Known rows, with every way that one mark hangs from another
J{L{R{M{S}}}}: [-20  54  17  25  68 -62   4  -3  29   4 -13  23  35 -15 -11 -39 -31  48
 -21  34 -12]
S{H{D G} M}: [-34  27 -30 -11  52 -16 -29  47  15  -9  -1  21 -16  35 -14 -22 -18 -43
 -46   4 -30]
H{G X}: [-29  57 -12   0  64 -45  -9  30   7 -11 -38  31 -30   8  -9  -4 -16 -43
 -43  -8 -30]
J{L{R{M{S{H{G}}}}}}: [-18  56   6  19  68 -59  -7   2  22   5 -12  22  32  -9  -9 -37 -32  37
 -26  31 -10]
L{J}: [ -3  22  19   9  70 -39  21  18  29  -8  -8  11  15 -36  -2 -44 -38  31
 -15  21 -13]
R{M{S{H{G}}}}: [-32  34 -19  14  61 -44 -13  23  32   1   2  26  22  21  -5 -24 -36  35
 -46  27 -16]
G{H{D S}}: [-27  29  20  22  49 -35  13  27  28  -2 -34  14 -44   9 -22 -13   0 -37
 -25  -6 -49]
J{L{R}}: [-12  49  22  17  66 -60  10  -2  20   1 -16  21  28 -28  -9 -44 -23  31
 -13  26 -14]
S{H{D G X} M}: [-50  35 -36 -11  54 -13 -32  51  16 -15 -15  23 -31  46 -13  -8 -19 -58
 -49  -7 -34]
X{E H{D G S}}: [-70   2  -1   6  40 -66  33  45   4  -3 -33  63 -43  11 -33 -15  -2 -76
 -59   7 -60]
M{R S}: [-39  41  -9  35  60 -45  -3  23  24   7  -8  33  26   0 -15 -44 -31  21
 -53  14 -18]
M{R S{H{D G X{E}}}}: [-66  39 -29  24  56 -39 -18  43   8   2 -23  39  -1  23 -19 -25 -35 -21
 -72  -3 -27]
H{D G S{M{R}} X{E}}: [ -86   40  -19   14   56  -42   -9   54   12  -14  -61   58  -79   54
  -40   18   -6 -115  -77  -26  -55]
G{H{S{M} X}}: [-34  33   4  19  57 -28   6  29  41 -11 -35  11 -42  21 -12  -4   2 -43
 -17  -6 -45]
G{H{S X}}: [-30  33  11  20  57 -37  12  24  34  -8 -39  12 -40   9 -10  -5  -1 -36
 -18  -9 -44]
S{H M{R}}: [-38  11 -32  -2  56 -18 -22  41  33 -12  12  20  17  17   2 -38 -25  -6
 -35  15 -17]
L{J R{M{S{H{D X}}}}}: [-29  29   5  23  78 -38  -4  12  42  -3 -20   6  18   0  -9 -32 -68  48
 -13  26  -6]
L{J R{M{S}}}: [-14  29  13  26  81 -44   3   4  46   0 -13   7  31 -14  -7 -41 -65  63
  -5  36  -1]
R{M{S{H{D G X}}}}: [-46  39 -19  15  59 -41 -15  28  30  -2  -9  29   5  32 -10 -15 -37  20
 -53  18 -22]
G{H{D X{E}}}: [-53  27  17  13  44 -34  18  39  28 -14 -46  21 -49   1 -13  -2  -7 -37
 -25  -9 -51]

Rows
[-61  25 -26  25  59 -40  -8  36  19   0 -12  34  20  13  -8 -35 -36   5
 -58   6 -21]  M{R S{H{X{E}}}}
[-21  36 -21  13  63 -38 -10  26   9   8   1  21  21  16 -12 -39 -27   5
 -47  11 -21]  M{S{H{G}}}
[-41  11  -6  10  48 -48  21  28  28  -2  -3  38  -8  14 -19 -32  -4 -32
 -34  19 -43]  X{H{S{M}}}
[-45  43 -25  26  56 -36 -24  36   8   8 -10  31  11  18 -19 -36 -35  -6
 -68   4 -21]  M{R S{H{D G}}}
[-60  24   9  19  48 -30  14  42  36 -13 -48  24 -63  28 -23   5   3 -65
 -31 -14 -58]  G{H{D S{M} X{E}}}
[-54  57  -8  13  60 -46  -9  37   0  -6 -58  41 -75  45 -37  13  -7 -95
 -67 -30 -50]  H{D G S X}
[-55  30 -18  14  57 -45  -8  32  30  -4 -12  35   4  30 -10 -13 -36  16
 -55  18 -25]  R{M{S{H{D G X{E}}}}}
[-86 -11  -3  12  37 -56  35  48  23  -8 -22  63 -31  16 -31 -22  -4 -61
 -54  12 -59]  X{E H{D S{M{R}}}}
[-15  23   6  22  81 -41  -2   7  44   0  -9   4  35 -11  -4 -42 -67  62
  -6  35   0]  L{J R{M{S{H}}}}
[-74   3  -8   5  39 -58  27  50  12  -5 -29  63 -44  22 -35 -13   1 -83
 -59   9 -61]  X{E H{D G S{M}}}
[-81 -13   0   8  37 -56  39  46  22  -8 -21  60 -33  18 -31 -21  -2 -61
 -50  13 -61]  X{E H{D S{M}}}
[-57  23  15  20  49 -39  20  37  28 -11 -52  24 -62  17 -21   4   0 -58
 -31 -16 -57]  G{H{D S X{E}}}
[-46  12  -9  14  47 -48  18  30  29  -2  -5  41  -6  12 -19 -33  -6 -32
 -38  19 -41]  X{H{S{M{R}}}}
[-63  22 -35 -13  52 -19 -22  57  15 -18 -20  31 -34  43 -13  -5 -18 -65
 -52  -6 -39]  S{H{D G X{E}} M}
[-35  26 -15  15  60 -44  -7  21  38   0   5  25  28  20  -3 -28 -37  46
 -42  29 -16]  R{M{S{H}}}
[-64  10  -2  11  64 -56  26  30  22 -15 -42  44 -35  20 -16  -5  -8 -52
 -42 -10 -44]  H{S X{E}}
[-32  61   5  20  66 -56 -10   7  20   2 -23  25  16   1 -14 -27 -33  22
 -33  22 -17]  J{L{R{M{S{H{D G X}}}}}}
[-20  23 -34 -13  59 -19 -27  40  20  -9   7  17   3  25  -3 -28 -17 -27
 -35  12 -21]  S{H{G} M}
[-55  27  -3  22  53 -34  -1  35  27  -6 -23  37 -37  38 -35 -17  -9 -52
 -55  -6 -42]  H{D S{M{R}}}
[-21  25   8  23  77 -39  -3  10  42  -1 -13   6  26  -5  -9 -39 -68  55
 -11  31  -4]  L{J R{M{S{H{D}}}}}
[-35  21  -8  19  63 -40   2  25  34  -5 -11  32 -10  22 -19 -26  -8 -30
 -39   6 -30]  H{S{M{R}}}
[-60  38 -41  -3  53 -14 -40  56  18 -15 -18  29 -29  42 -12  -9 -24 -58
 -59  -8 -30]  S{H{D G X} M{R}}
[-11  22  17  17  79 -45   5   5  46  -7 -15   7  24 -24  -2 -37 -62  58
   2  35  -2]  L{J R{M}}
[-52  35 -27  26  61 -36 -15  32  20   2  -9  28  22  15  -7 -37 -37  10
 -56   5 -17]  M{R S{H{X}}}
